Every row comes from one small tree of marks. Brackets hold a mark, then the marks that hang from it, in alphabetical order. Every link used is in the known rows. Which tree was each row made from?
Known rows
[fafon [zene rakip]]: [-2.87 -0.92 -2.48 -2.40 -0.13  1.12 -1.58  0.04 -1.18 -0.24  3.32  3.24
 -1.11  1.03 -3.07  0.53 -1.04  2.04 -0.42]
[fafon [zene [rakip [lebitum semer]]]]: [-2.41 -0.89 -0.99 -2.79  0.05  1.52 -1.51 -0.16 -1.29 -0.83  3.59  3.57
 -1.17  0.98 -1.16  0.75 -1.23  1.34 -0.55]
[nobos desu [fafon zene] semer sesus]: [-4.08 -1.79 -3.15 -0.46 -0.17  0.52 -1.26 -1.84  0.89 -2.24  2.43  1.38
 -1.37  0.82 -0.46  1.18  0.96  0.36 -1.86]
[rakip [lebitum semer]]: [-1.72 -1.52 -1.08 -1.49 -1.69  1.40 -1.48  1.47 -0.79 -2.25  4.09  2.08
 -0.29  0.52  0.24  1.69 -0.64 -1.56 -1.50]
[lebitum [semer [nobos fafon]]]: [-3.02 -1.26 -2.62 -0.10 -0.89  0.62 -2.04  1.43  0.40 -1.50  1.77  4.56
  0.75  0.97  0.91  1.94 -1.43 -0.95 -2.13]
[rakip zene]: [-2.51 -1.81 -4.69 -1.32 -2.43  0.88 -1.50  2.13 -1.31  0.27  2.53  0.81
 -0.11  0.96 -4.47  1.37  2.60  1.34 -0.36]
[desu [nobos [fafon zene] semer sesus]]: [-4.08 -1.93 -2.15 -0.24 -0.69  1.11 -0.77 -1.60  0.03 -1.53  1.12  1.10
 -1.92  0.10 -1.03  0.97 -0.19 -0.77 -2.77]
[semer lebitum [nobos sesus]]: [-2.44 -1.52 -3.36 -1.04 -1.79  1.31 -0.12 -0.37  0.85  0.11  0.08  2.95
  0.11  0.12 -2.95  1.91 -0.01 -0.75 -1.48]
[lebitum [semer [nobos desu fafon]]]: [-3.23 -1.14 -2.27 -0.09 -0.79 -0.04 -1.92  0.90  1.06 -1.79  1.56  4.46
  0.29  1.27  1.24  2.16 -0.35 -0.68 -1.70]
[desu [nobos semer]]: [-3.13 -1.82 -2.55 -0.21 -1.59  0.34 -0.95 -0.18  0.33 -1.47  1.63  0.96
 -2.06 -0.01 -5.11  1.46  0.37 -1.66 -0.99]
[sesus nobos]: [-2.72 -1.88 -2.32 -0.62 -2.88  0.21 -1.68  1.30  0.25 -1.20  3.31 -1.35
 -0.10  0.45 -2.68  1.01  0.92 -1.04 -2.04]
[zene [rakip [lebitum [semer nobos]]]]: [-2.18 -1.24  0.71 -1.85 -1.21  1.29 -1.68  1.00 -0.20 -1.63  4.01  4.06
 -1.28  0.28 -0.90  1.14 -1.63 -0.15  0.28]
[rakip [lebitum [semer [nobos fafon]]] zene]: [-1.93 -1.65 -1.05 -1.53 -1.73  1.73 -1.32  1.57 -1.17 -1.15  2.11  3.02
  0.52  0.73  0.33  1.79  1.04  0.04 -1.24]
[lebitum [semer [nobos desu fafon sesus]]]: [-3.34 -1.16 -1.95 -0.02 -1.00  0.24 -1.80  0.25  1.24 -2.07  1.39  4.26
  0.23  1.21  2.79  2.25  0.59 -0.76 -2.02]
[desu nobos]: [-3.35 -1.71 -2.35 -0.51 -1.84  0.22 -0.83  0.26  0.12 -1.16  1.68  1.00
 -1.90  0.39 -2.83  1.25  0.50 -0.72 -1.67]
[semer lebitum [nobos desu]]: [-2.55 -1.25 -3.31 -1.07 -1.37 -0.06 -0.02 -0.26  1.63  0.00  0.06  3.25
 -0.61  0.58 -4.75  2.18  0.26 -0.14 -0.26]
[rakip [lebitum semer] zene]: [-1.59 -1.66 -1.68 -1.88 -2.07  1.70 -1.27  1.77 -1.55 -0.91  2.99  1.52
 -0.08  0.81 -0.51  1.84  2.15 -0.07 -0.61]
[sesus [nobos desu fafon]]: [-3.67 -1.92 -1.86 -0.25 -2.30 -0.51 -1.48  0.82  1.16 -1.63  3.13 -1.45
 -0.65  0.69 -0.69  0.89  0.63 -0.37 -2.37]
[sesus [nobos [fafon zene] semer]]: [-3.27 -1.95 -2.53 -0.51 -1.46  0.64 -1.67  0.34  0.01 -1.26  2.93 -0.95
 -0.11  0.27 -3.13  0.63 -1.22 -0.99 -2.64]
[desu [nobos [fafon zene] [semer lebitum]]]: [-3.62 -1.88 -2.95 -0.72 -0.34  1.04 -0.15 -0.99  0.02 -0.20  0.68  0.87
 -2.23 -0.07 -4.06  0.97 -1.89 -0.88 -2.00]
[lebitum [semer [nobos fafon sesus]]]: [-3.17 -1.36 -2.32 -0.10 -1.13  0.91 -1.96  0.79  0.49 -1.68  1.59  4.30
  0.76  0.99  2.49  1.98 -0.51 -1.11 -2.48]

Which tree is each row?
[-4.00 -1.33 -1.96 -0.48 -0.58  0.19 -1.36 -0.98  1.07 -2.02  0.93  4.62
  0.29  1.10  0.96  1.38  0.45  1.17 -2.56]
[semer [nobos desu [fafon zene] sesus]]
[-3.15 -1.82 -3.95 -1.50  0.36  1.83 -0.66 -0.11 -0.47  0.43  2.52  1.66
 -1.40 -0.02 -5.48  0.55 -4.07  0.12 -0.80]
[nobos [fafon [zene rakip]] [semer lebitum]]
[-1.64 -1.53 -1.07 -1.72 -1.87  1.56 -1.26  1.41 -1.14 -1.16  2.05  2.98
  0.48  0.83 -0.44  1.98  1.91 -0.09 -0.72]
[rakip [lebitum [semer nobos]] zene]
[-3.22 -2.40 -4.52 -0.31 -1.45  1.98 -0.63 -0.10  0.25 -0.59  2.40 -0.22
 -0.93 -0.36 -2.64  1.10 -1.65 -1.64 -2.18]
[nobos fafon [semer lebitum] sesus]
[-3.12 -1.81 -3.40 -0.68 -1.36  1.58 -0.09 -0.08  0.76  0.07  0.23  2.87
  0.22  0.02 -1.39  1.46 -1.76 -0.43 -2.52]
[semer lebitum [nobos fafon sesus]]
[-3.25 -2.33 -2.58  0.04 -2.28  0.46 -1.75  1.19  0.44 -1.49  3.33 -1.51
 -0.17 -0.05 -3.39  0.74 -1.11 -1.73 -2.43]
[sesus [nobos fafon semer]]
[-2.34 -1.18  0.99 -1.89 -1.11  0.84 -1.49  0.62  0.28 -1.88  3.80  4.06
 -1.63  0.48 -0.71  1.29 -0.91  0.05  0.59]
[zene [rakip [lebitum [semer [nobos desu]]]]]
[-2.73 -1.15 -2.33 -0.31 -1.43  0.69 -2.02  0.62  0.52 -1.78  1.51  4.34
  0.63  1.00  1.36  2.37  0.75 -1.24 -1.79]
[lebitum [semer [nobos sesus]]]
[-2.97 -2.30 -2.94 -0.31 -2.14  0.77 -0.97  0.83  0.57 -0.59  2.65 -2.08
 -0.53 -0.24 -4.22  0.90 -1.43 -1.92 -2.16]
[sesus [nobos fafon [semer lebitum]]]
[-2.14 -1.30  0.33 -2.06 -1.30  1.40 -1.67  1.24 -0.57 -1.49  4.60  2.97
 -1.68  0.38 -0.91  1.05 -1.49 -0.16  0.35]
[zene [rakip [lebitum semer]]]
[-3.35 -1.63 -2.89 -0.63 -1.16  0.58  0.16 -0.81  1.73 -0.35 -0.09  2.83
 -0.50  0.37 -0.96  1.84 -0.26 -0.04 -1.90]
[semer lebitum [nobos desu fafon sesus]]
[-1.70 -1.54 -0.84 -1.73 -2.00  1.76 -1.24  0.96 -1.04 -1.32  1.92  2.91
  0.44  0.77  0.58  1.96  2.60 -0.12 -0.99]
[rakip [lebitum [semer [nobos sesus]]] zene]
[-3.26 -2.08 -2.46 -0.27 -1.98 -0.15 -0.74  0.13  1.62 -1.02  2.42 -2.08
 -1.21  0.15 -3.81  1.21  0.07 -1.51 -1.44]
[sesus [nobos desu fafon [semer lebitum]]]
[-3.33 -1.89 -2.05 -0.13 -1.90  0.64 -0.88 -1.06  0.54 -1.80  1.39  0.64
 -2.14 -0.11 -2.85  1.52  1.67 -1.77 -1.55]
[desu [nobos semer sesus]]
[-3.73 -2.22 -2.52 -0.12 -1.36  1.19 -0.09 -1.08  0.59 -0.81  0.82 -0.05
 -2.36 -0.36 -2.10  1.17 -0.46 -1.75 -2.28]
[desu [nobos fafon [semer lebitum] sesus]]
[-3.09 -1.90 -2.62 -0.50 -1.82  1.02 -0.11 -1.29  0.67 -0.83  0.69 -0.02
 -2.48 -0.27 -3.69  1.68  1.28 -2.00 -1.23]
[desu [nobos [semer lebitum] sesus]]
[-3.57 -1.79 -2.04 -0.42 -1.23 -0.27 -1.46 -0.39  1.04 -1.70  2.69 -1.01
 -0.81  0.55 -2.71  1.00  0.39 -0.56 -1.97]
[sesus [nobos desu [fafon zene] semer]]
[-3.56 -2.18 -3.01 -0.23 -1.07  0.87 -0.14 -0.18  0.43 -0.44  1.04  0.30
 -2.28 -0.31 -4.33  1.12 -1.83 -1.62 -1.84]
[desu [nobos fafon [semer lebitum]]]
[-3.66 -2.01 -3.87 -0.53 -0.48  1.87 -1.55 -0.76 -0.52 -1.64  2.80  1.44
 -0.33  0.34 -1.08  0.74 -1.20 -0.27 -2.81]
[nobos [fafon zene] semer sesus]
[-2.34 -1.97 -2.92 -0.60 -2.57  0.52 -1.06  0.62  0.65 -0.64  2.55 -2.00
 -0.65 -0.17 -5.87  1.32  0.34 -2.25 -1.11]
[sesus [nobos [semer lebitum]]]
[-3.64 -2.13 -3.71 -0.24 -1.20  0.66 -0.25 -1.20  1.72 -1.31  2.07 -0.22
 -1.99  0.17 -2.08  1.59  0.53 -0.95 -1.19]
[nobos desu fafon [semer lebitum] sesus]
[-2.72 -1.75 -3.66 -0.73 -1.79  0.31 -0.30 -1.53  1.78 -1.30  1.83 -0.13
 -2.19  0.31 -4.29  2.21  3.11 -1.36  0.31]
[nobos desu [semer lebitum] sesus]
[-4.21 -2.07 -1.88 -0.08 -1.66  0.85 -0.78 -0.32  0.15 -1.44  1.54  0.66
 -1.77  0.23  1.01  0.89 -0.01 -0.61 -3.25]
[desu [nobos fafon sesus]]
